Each row was made from one small tree. Brackets hold a mark, then the marks that hang from it, in alphabetical order. Every link used is in the known rows. Write each row's tree.
Known rows:
[mesip dinules [muda tola] [sofud rabug]]: [  8.9  -6.7 -16.6   0.6  12.7  11.6 -11.5  -0.6  -2.5 -43.6 -13.9 -19.3
  16.5  10.6 -39.0   2.6  35.4  19.2   3.7 -47.6   4.0 -11.0  -4.5  -6.7
  22.8  -0.9  -7.6  13.1]
[sofud [mesip dinules [muda [tola tigus]]] rabug]: [  3.9 -13.6   0.1   8.2   6.4   3.9  14.1   9.5   1.8 -18.8  -2.8  14.1
   8.1  10.3 -38.1   9.1  17.9   8.8   0.5 -16.6   9.6  -2.1 -10.0  16.7
  14.3 -20.9   2.2  -3.1]
[mesip dinules [sofud rabug]]: [  6.0 -10.7  -9.8   5.5  11.2   4.9  -8.4  -2.4  17.4 -16.8 -22.3 -42.2
   8.6   5.8 -23.7  -4.8  45.7  13.2   6.5 -34.7  16.2  -9.2  16.9 -11.1
   5.8  -9.0   2.4   5.6]
[rabug [sofud [mesip [dinules [ganak litimal]] muda]]]: [  6.4  -6.7 -13.4  29.9  12.7  41.7   9.6  13.6   5.5   9.5  13.9 -33.4
  -6.8  11.4   1.8  12.0  14.9  -1.0  10.6 -12.9 -14.8   5.9  20.1  -6.1
  -3.3 -19.9   6.7  -4.3]
[sofud [mesip muda] rabug]: [  5.7 -11.5   2.7  21.8   9.3  32.1  14.1   5.6   3.0   2.1  -4.1   8.6
  14.6  11.8   5.7   9.2   5.1   3.6   4.1 -18.3  -4.7  -5.2 -11.7  13.8
  -1.3 -18.6  14.6 -12.2]
[rabug [sofud [mesip [dinules ganak] [muda tola]]]]: [  7.7  -7.8 -11.6  21.4   9.0  28.2   7.3  14.5   3.9   1.9  13.7 -13.1
   0.6  10.2  -0.1  20.7   3.0   3.7   6.8 -17.7 -13.5   4.4  13.7 -11.3
  -5.0 -16.1   5.7   6.0]
[muda [tola tigus]]: [  8.7 -16.3   5.2  20.2   8.6   7.9   9.0   9.0   9.9  35.8 -13.4  14.0
  21.8   8.3 -14.0   6.7   0.8   0.6 -12.5  14.7   6.1  34.2 -10.4 -20.6
  -7.9  12.2 -11.6  17.7]
[litimal [ganak dinules]]: [  0.8 -11.6   1.8   5.0  25.9  23.3  -3.8  12.9  29.4  35.3 -10.7 -23.6
  15.8   7.7  -6.3   9.5  14.4  -4.3   1.2  11.3 -24.3 -29.4  22.1 -20.6
 -34.9 -15.7  -0.9  -0.4]
[dinules ganak]: [  2.8  -8.9  -1.9  23.8  27.2  22.9   1.6  13.7  20.8  45.5  -4.8 -10.0
  29.7  11.4  19.3  10.8  -5.7  -6.0   2.3  -6.5  -8.2   3.6  26.7 -10.7
 -27.2  15.7   8.5  -1.8]
[putu sebe]: [-11.1 -14.9   8.9  30.0  19.6   8.9  -2.1   6.6  22.7  23.7 -17.0 -12.4
   3.7   4.2   1.3   2.1  14.7   2.3   4.9   4.0  -3.5  41.4 -11.0  -6.8
 -21.1   9.4   7.5 -11.7]
[sebe moliti]: [  1.7  -9.4   4.4  24.9  17.3  13.5  -0.8  -9.2  33.2  15.0 -10.1 -11.1
  16.5   7.8  11.1  -0.9   5.0 -12.1  -0.3   4.9  -1.5  34.3 -10.9 -21.3
 -11.4  -8.6  11.9  -1.1]
[sofud [mesip dinules [muda tola]]]: [ -3.3  -6.8   0.6  20.0  11.0  29.1   5.3   7.6   6.6  -7.9   9.4  -1.8
   1.1  -0.5 -16.9  17.5  11.2   2.1  -1.8  -9.5   6.0  12.7   9.9   2.8
  11.8  -9.6  11.1  -6.5]
[rabug [sofud [mesip dinules]]]: [  6.9 -13.0  -5.3  25.1   2.5  27.7   8.9   8.0  14.4  13.8   5.3 -29.7
 -11.5   2.6   8.7  13.8  15.1   0.5   6.7  -4.5   1.9  13.7  18.4 -17.3
 -10.8 -26.2  11.1   3.0]
[mesip muda [sofud rabug]]: [ 14.8  -4.1 -14.3  13.6  14.9  27.4  -7.5  -9.4  -5.2 -12.4 -18.2 -16.7
  20.6  12.6   8.9  -4.2  26.6  14.2   6.5 -41.3  -9.7   0.0 -14.6  -6.4
   4.1   7.0  -4.3   7.2]
[mesip muda]: [  7.9  -7.7  -4.3  23.4  22.4  32.9  -4.9  -3.3   0.9  12.6  -5.4  -3.9
  13.7   2.1  15.9   5.6   0.5  -0.4   0.8 -10.1  -9.3  25.1  -8.6  -5.9
  -2.9  17.7   0.7  -1.3]
[putu [sebe [moliti litimal]] [tigus tola]]: [-21.1 -10.8  -6.7  30.7  20.9 -25.6   8.6  13.7  30.3  18.2 -23.8   9.7
   9.7  16.2 -21.2   8.0  25.7  -0.7   1.9  27.1 -11.6  78.2 -37.6   9.2
  -5.8  15.7   7.3   2.8]
[mesip [dinules ganak] muda sofud]: [  3.8   3.3 -23.3   8.7  31.5  16.6 -18.1  -5.4   2.6 -20.1  -0.9 -34.8
   9.8   4.9  -8.5   2.2  36.5  12.0  11.2 -46.4  -5.7   2.7  30.1  -6.9
   8.5  18.2  -3.1   4.4]
[rabug sofud]: [ 16.3 -15.5  -6.3  28.0   6.2  29.6   3.8   5.5  11.4  31.1  -7.8 -24.9
   5.6   6.9  23.9   8.3   1.9  -1.0   3.3   0.2  -9.4  18.2   0.0 -29.3
 -21.1  -7.0   1.7  12.0]
[sebe [moliti [litimal ganak]]]: [  7.9  -2.4  -0.1  28.7  25.9  36.1   6.0  14.4  39.1  14.8 -13.8  -3.2
  18.3   9.4  18.4   0.7  12.2 -12.2  -3.9  19.1 -23.6  31.6   7.1 -25.6
  -3.8 -10.1  11.2  -7.8]
[dinules [ganak litimal]]: [  0.5  -8.2  -0.7  34.2  27.6  48.0   8.5  20.3  21.1  52.8  -4.3 -27.8
  26.5  16.8  10.7   4.4   3.0 -11.5   2.0   1.2 -13.1   0.6  29.2  -8.0
 -18.9  10.5   6.1 -10.4]
[muda [mesip [dinules ganak] [sofud rabug]] [tola tigus]]: [ -5.2  -9.8  -5.6   5.4   2.4 -13.6   5.0  17.1   9.1   2.3  -1.6  21.1
  20.3  11.7 -33.9  11.7  25.1   9.7  -4.4 -13.6  23.2 -17.2  10.6  -8.3
   5.1  -4.5 -10.4  24.4]
[ganak dinules litimal]: [ -4.8 -16.6   8.0  24.8  19.7  52.6   6.9   5.5  22.8  46.0  -1.6 -57.5
   6.5  14.2 -19.5  -5.7  24.6 -16.7   2.3  16.9  -2.7 -20.4  21.0 -12.9
  -8.5  -7.8  -1.2 -11.3]
[tigus tola]: [ -2.2 -11.2   1.4  30.5  11.6   6.2   9.1  15.3  18.7  31.1 -21.8   1.1
  25.9  13.6   7.3  19.5  -4.9   1.2  -7.0  11.6  -2.0  16.0  -8.4 -14.8
  -4.3  12.9   4.8   0.5]
[muda [mesip [dinules [ganak litimal]] sofud] [tola tigus]]: [-10.5  -6.1  -4.9  17.8   5.8   9.4   6.0  18.6   9.6  16.9   5.9   5.0
  11.4   8.6 -32.4   8.9  31.2   3.2  -7.2   0.4  19.9  -2.3  21.8 -14.4
   8.5   2.0 -11.1  19.0]
[moliti [litimal ganak] sebe]: [  7.6   2.2  14.4  19.7  28.3  59.0  13.1  45.3  25.7  33.1 -23.4  10.2
   9.1   6.0  29.9   1.5  22.9   1.4  -7.4  26.4 -38.9  44.2  22.9 -29.8
   0.4  22.9   8.2 -17.2]
[rabug [sofud [mesip dinules [muda [tola tigus]]]]]: [ 11.8 -10.6 -10.3  21.5   2.8  17.5  10.0   6.1  -1.1  -0.1   9.6  -7.5
  -9.7   5.7  -9.8  12.3  13.4   6.2   3.2  -7.5  -3.4  27.6  -1.6 -10.9
   0.7 -17.3  -3.9  11.9]

Write each row's tree:
[  2.9 -10.9  -3.6   7.9  14.5   1.9  14.7  16.5   2.8 -12.6   2.7  16.7
  16.9  16.1 -35.8  12.5  11.6   8.2   4.2 -23.3   2.3 -12.7   2.5  21.2
   7.3 -15.8   2.7  -2.8]
[sofud [mesip [dinules ganak] [muda [tola tigus]]] rabug]
[  9.0  -8.7 -11.8  24.5   6.4  30.3   4.7   3.6   3.4  -0.5   8.8 -22.7
 -13.2   2.5   6.2  13.3  13.1   3.3   8.1 -13.7  -6.0  17.4   9.4 -10.1
  -2.8 -20.5   6.8   1.9]
[rabug [sofud [mesip dinules muda]]]
[-11.1  -6.4  -6.9  18.4   9.6  20.4   1.2  16.7  17.3   6.4  -1.7 -17.3
  10.9   9.0 -10.0   6.1  32.1   0.9   5.0 -17.3  17.6 -34.8  27.0  -3.0
   1.8 -11.6   7.1   1.1]
[muda [mesip [dinules [ganak litimal]] [sofud rabug]]]
[  4.5  -4.2   1.6  22.1  28.4  33.1   4.0  10.4  40.5  15.6  -8.3 -14.3
  16.1  12.2   5.5  -1.0  18.0 -14.6  -1.5  19.5 -24.1  11.4  13.9 -25.9
  -5.2 -14.6   7.5  -7.4]
[sebe [moliti [litimal [ganak dinules]]]]
[-14.9 -13.5   6.7  16.6   2.1  13.2   2.0  20.0  17.0   9.2   4.7  16.4
   9.5  -3.1 -21.3  23.0   1.3  -3.3 -12.4  11.9  26.1  -5.3   8.5 -13.4
   4.9  -5.8   7.2  12.0]
[muda [mesip dinules] tola]
[ 0.4 -6.7  4.0 28.5  9.2 42.1 10.2  7.8  2.9 12.6  7.1  9.8 11.4  4.7
  9.6 17.0 -1.8  0.1 -3.6 -3.1 -6.1 15.5 -0.8 -2.4  0.7 -4.5 12.4 -4.8]
[sofud [mesip [muda tola]]]
[ -5.8 -14.9   9.2  22.6  -1.4   6.8  12.9  15.9   7.8  37.4   0.5  42.5
  15.9   2.8  -6.1  15.3  -4.3  -3.8 -15.3  24.6  19.4  16.7 -10.5 -15.9
  -6.1   5.5  -6.6  20.3]
[muda mesip [tola tigus]]
[-21.3  -8.3  -8.6  25.7  24.3 -27.0   7.4  21.7  34.1  16.0 -27.9  10.7
  12.5  16.7 -24.1  11.8  28.2   1.6   1.5  29.5 -25.2  68.0 -35.7   8.0
 -14.5   8.4   5.4   3.0]
[putu [sebe [moliti [litimal ganak]]] [tigus tola]]
[ -8.8  -7.1  -7.1  11.0  10.5   5.4  -2.7  11.9  16.6   1.3  -1.7  -5.2
  12.4   5.3  -4.1  10.5  25.8   3.9   5.4 -22.2  19.3 -31.8  26.4  -3.0
  -2.7  -8.9   8.8   6.6]
[muda [mesip [dinules ganak] [sofud rabug]]]
[  4.2   1.7 -21.0   6.8  25.8  16.2 -16.1   2.8   1.0 -24.7   0.5 -23.0
  19.3   9.5 -25.0   9.6  28.4  14.0   4.9 -44.7  -6.5  -2.9  23.7 -11.3
  13.5  16.6  -7.9  13.1]
[mesip [dinules ganak] [muda tola] sofud]
[ -8.3 -10.8  -1.0   9.6  -4.4   9.8   0.2  16.5  13.1 -10.6  -4.5   5.9
  15.4   4.5 -26.7  16.1  22.1   8.1  -7.1 -14.0  25.4 -27.2   2.8 -14.9
   9.7 -15.1   3.9  17.5]
[muda [mesip dinules [sofud rabug]] tola]
[ -8.7  -6.4  -5.9  11.4   5.8  -6.2   1.8  15.5   9.8  11.1   5.7  15.9
  13.3   4.4 -26.9  12.6  23.8   6.7  -6.8  -4.0  21.1   1.2  20.0 -16.1
   3.4   5.9 -10.1  24.7]
[muda [mesip [dinules ganak] sofud] [tola tigus]]
[  4.4 -10.0  -7.7  30.9   8.0  38.3  13.7  17.6  16.6  22.8   8.9 -38.8
  -6.0  10.4   3.9  12.3  16.1  -3.6   8.4  -5.9  -7.4   2.4  28.0 -12.4
 -11.8 -24.9  10.5  -4.7]
[rabug [sofud [mesip [dinules [ganak litimal]]]]]
[  2.5 -11.7  -0.7  13.4  11.4  16.6   9.0   6.0   6.6 -19.7  -2.0  -3.0
   3.6   6.6 -19.7   9.1  18.4   5.6   6.5 -23.8   7.0  -9.7   0.9  20.2
   9.4 -22.6  14.5 -13.3]
[sofud [mesip dinules muda] rabug]
[ -2.8  -5.1  -1.4  22.4  15.8  28.0   2.6   1.2   8.6  -4.9   8.4 -11.4
  -6.8  -3.9  -3.3  12.0  18.9   1.1   4.1 -11.0   6.8  16.5  17.3   6.5
   7.8  -9.4  14.8 -14.1]
[sofud [mesip dinules muda]]
[  9.5  -9.8  -9.0  22.7   3.5  30.2   6.4   8.8   1.2  -2.9  10.6 -15.4
  -7.0   5.1  -3.6  18.2   8.2   4.7   3.9 -11.5  -6.6  11.7   4.1 -14.3
  -0.1 -21.5   4.9   7.6]
[rabug [sofud [mesip dinules [muda tola]]]]
[ 12.7  -9.7  -6.2  28.9   1.2  40.7  11.1   9.5  -0.5  12.5   8.1  -5.2
   2.0   9.1  18.2  18.1  -2.7   2.6   2.5  -7.5 -16.5  15.5  -6.6 -18.4
  -8.6 -17.3   5.0   7.6]
[rabug [sofud [mesip [muda tola]]]]
[ -6.8  -7.4   1.7  23.9  17.1  22.7   7.8  13.3  23.7  19.6   8.1 -17.6
   3.5   1.8  -1.9  15.6  13.7  -3.1   3.9  -7.1   8.3   3.2  41.1   2.3
  -9.0 -11.2  21.1 -14.6]
[sofud [mesip [dinules ganak]]]
[-14.7  -9.5   0.1  18.9  15.6  10.6  -0.6  17.3  22.2  20.7   8.6   5.2
   7.2  -2.2   1.4  18.3   4.5  -7.1  -0.1   2.8  20.6  -9.4  30.5  -2.3
  -7.9   0.4  13.1   1.1]
[muda [mesip [dinules ganak]]]
[ -1.6  -9.5  -1.6  16.0  13.8  31.0  16.0  23.8   6.8 -10.2   4.1  -2.6
  18.0  19.4 -36.0  13.5  11.6   3.1   4.7 -23.7  -3.1 -27.3   8.8  19.3
  11.3 -23.7  10.7 -13.3]
[sofud [mesip [dinules [ganak litimal]] [muda tola]] rabug]
[ -4.7 -12.5  -2.4   6.7  -5.5 -10.7   5.2  11.6   6.5  -4.6  -6.2  19.6
  11.0   5.6 -36.9   7.6  30.1  10.8  -7.8  -6.0  30.7  -5.7  -2.5 -10.6
  12.2  -9.2 -10.8  24.0]
[muda [mesip dinules [sofud rabug]] [tola tigus]]
[  4.9 -10.3  -7.9   8.5  19.4  -0.1  -4.8   0.2  -1.5 -13.9  -3.3   5.6
   6.1   0.9 -42.0   5.9  15.6   6.8  -4.1  -8.8   8.6  31.9  -5.8  -1.9
  17.4  14.7 -14.0  11.5]
[mesip dinules [muda [tola tigus]]]
[  5.6  -2.0 -16.4   7.8  16.9  21.2 -16.8  -4.9  -1.5 -32.0  -5.6 -26.6
   8.6   2.4 -28.3   5.0  35.9  15.4   1.4 -37.0   3.9  11.5   7.6 -16.7
  22.3  10.4  -7.5  14.3]
[mesip dinules [muda tola] sofud]
[ -9.7  -8.4  -3.9   8.5   3.6   7.2   0.4  23.3  14.4  -4.2  -0.2   7.9
  24.0  10.5 -23.9  19.5  16.1   7.8  -3.8 -19.3  17.8 -38.5  18.0 -10.7
   3.1 -10.6   3.4  17.4]
[muda [mesip [dinules ganak] [sofud rabug]] tola]
[  1.3 -12.8   1.0  10.3   6.6  16.1  11.5  12.3   5.0 -22.4  -1.6   6.5
  11.3   9.8 -30.2  13.9  11.7   7.9   1.6 -22.1   7.4 -14.3  -5.4  15.6
  13.1 -24.3  10.4  -6.8]
[sofud [mesip dinules [muda tola]] rabug]
[ 13.3  -9.1  -8.3  32.1   4.7  41.3   9.6   4.0   0.1  16.1   7.2 -16.2
  -4.1   6.5  27.3  13.3   3.3   0.8   6.4  -8.0 -15.5  19.3  -1.4 -14.2
 -11.7 -16.0   7.1   1.9]
[rabug [sofud [mesip muda]]]
[ 11.0  -8.1 -13.1  20.1   8.9  14.5  10.7  11.0  -0.9   5.1  13.0  -6.1
  -2.6  10.5  -7.9  15.5   8.7   6.1   6.2 -12.7  -9.3  16.8   9.7 -10.4
  -4.6 -12.4  -3.6  11.2]
[rabug [sofud [mesip [dinules ganak] [muda [tola tigus]]]]]
[  0.1  -8.8  -4.3  11.8  18.3  14.2   9.8  12.3   8.8 -12.7   2.8   0.3
  12.7  12.2 -17.2  12.3  13.1   4.3   9.7 -29.9   0.5 -20.2  13.8  24.2
   2.7 -18.0  15.3 -15.0]
[sofud [mesip [dinules ganak] muda] rabug]
[ -1.4  -7.7  -1.2  19.8  11.1  14.4   8.7   4.3   3.0  -3.5   8.4   7.1
  -2.0   0.2 -24.4  13.1  17.2   4.3  -2.8  -4.1   9.9  25.4   4.4   4.9
  12.8  -6.1   2.2  -2.0]
[sofud [mesip dinules [muda [tola tigus]]]]
[-12.2  -3.3  -8.0  17.6  13.1  14.1  -6.8   9.2  17.8  10.6   5.7 -11.8
   6.2  -1.2   6.2  12.8  27.0   1.7   2.8 -15.6  19.4 -12.8  35.7 -11.9
  -3.6   0.6   9.3   6.2]
[muda [mesip [dinules ganak] sofud]]
[ 3.1 -7.3  3.4 27.0  8.8 29.4 13.7  4.5 -1.5 16.2  6.8 19.0  9.0  4.7
  0.4 13.1  3.0  1.5 -4.9  3.0 -2.6 28.2 -7.6 -0.2  0.9 -1.9  2.8 -0.7]
[sofud [mesip [muda [tola tigus]]]]
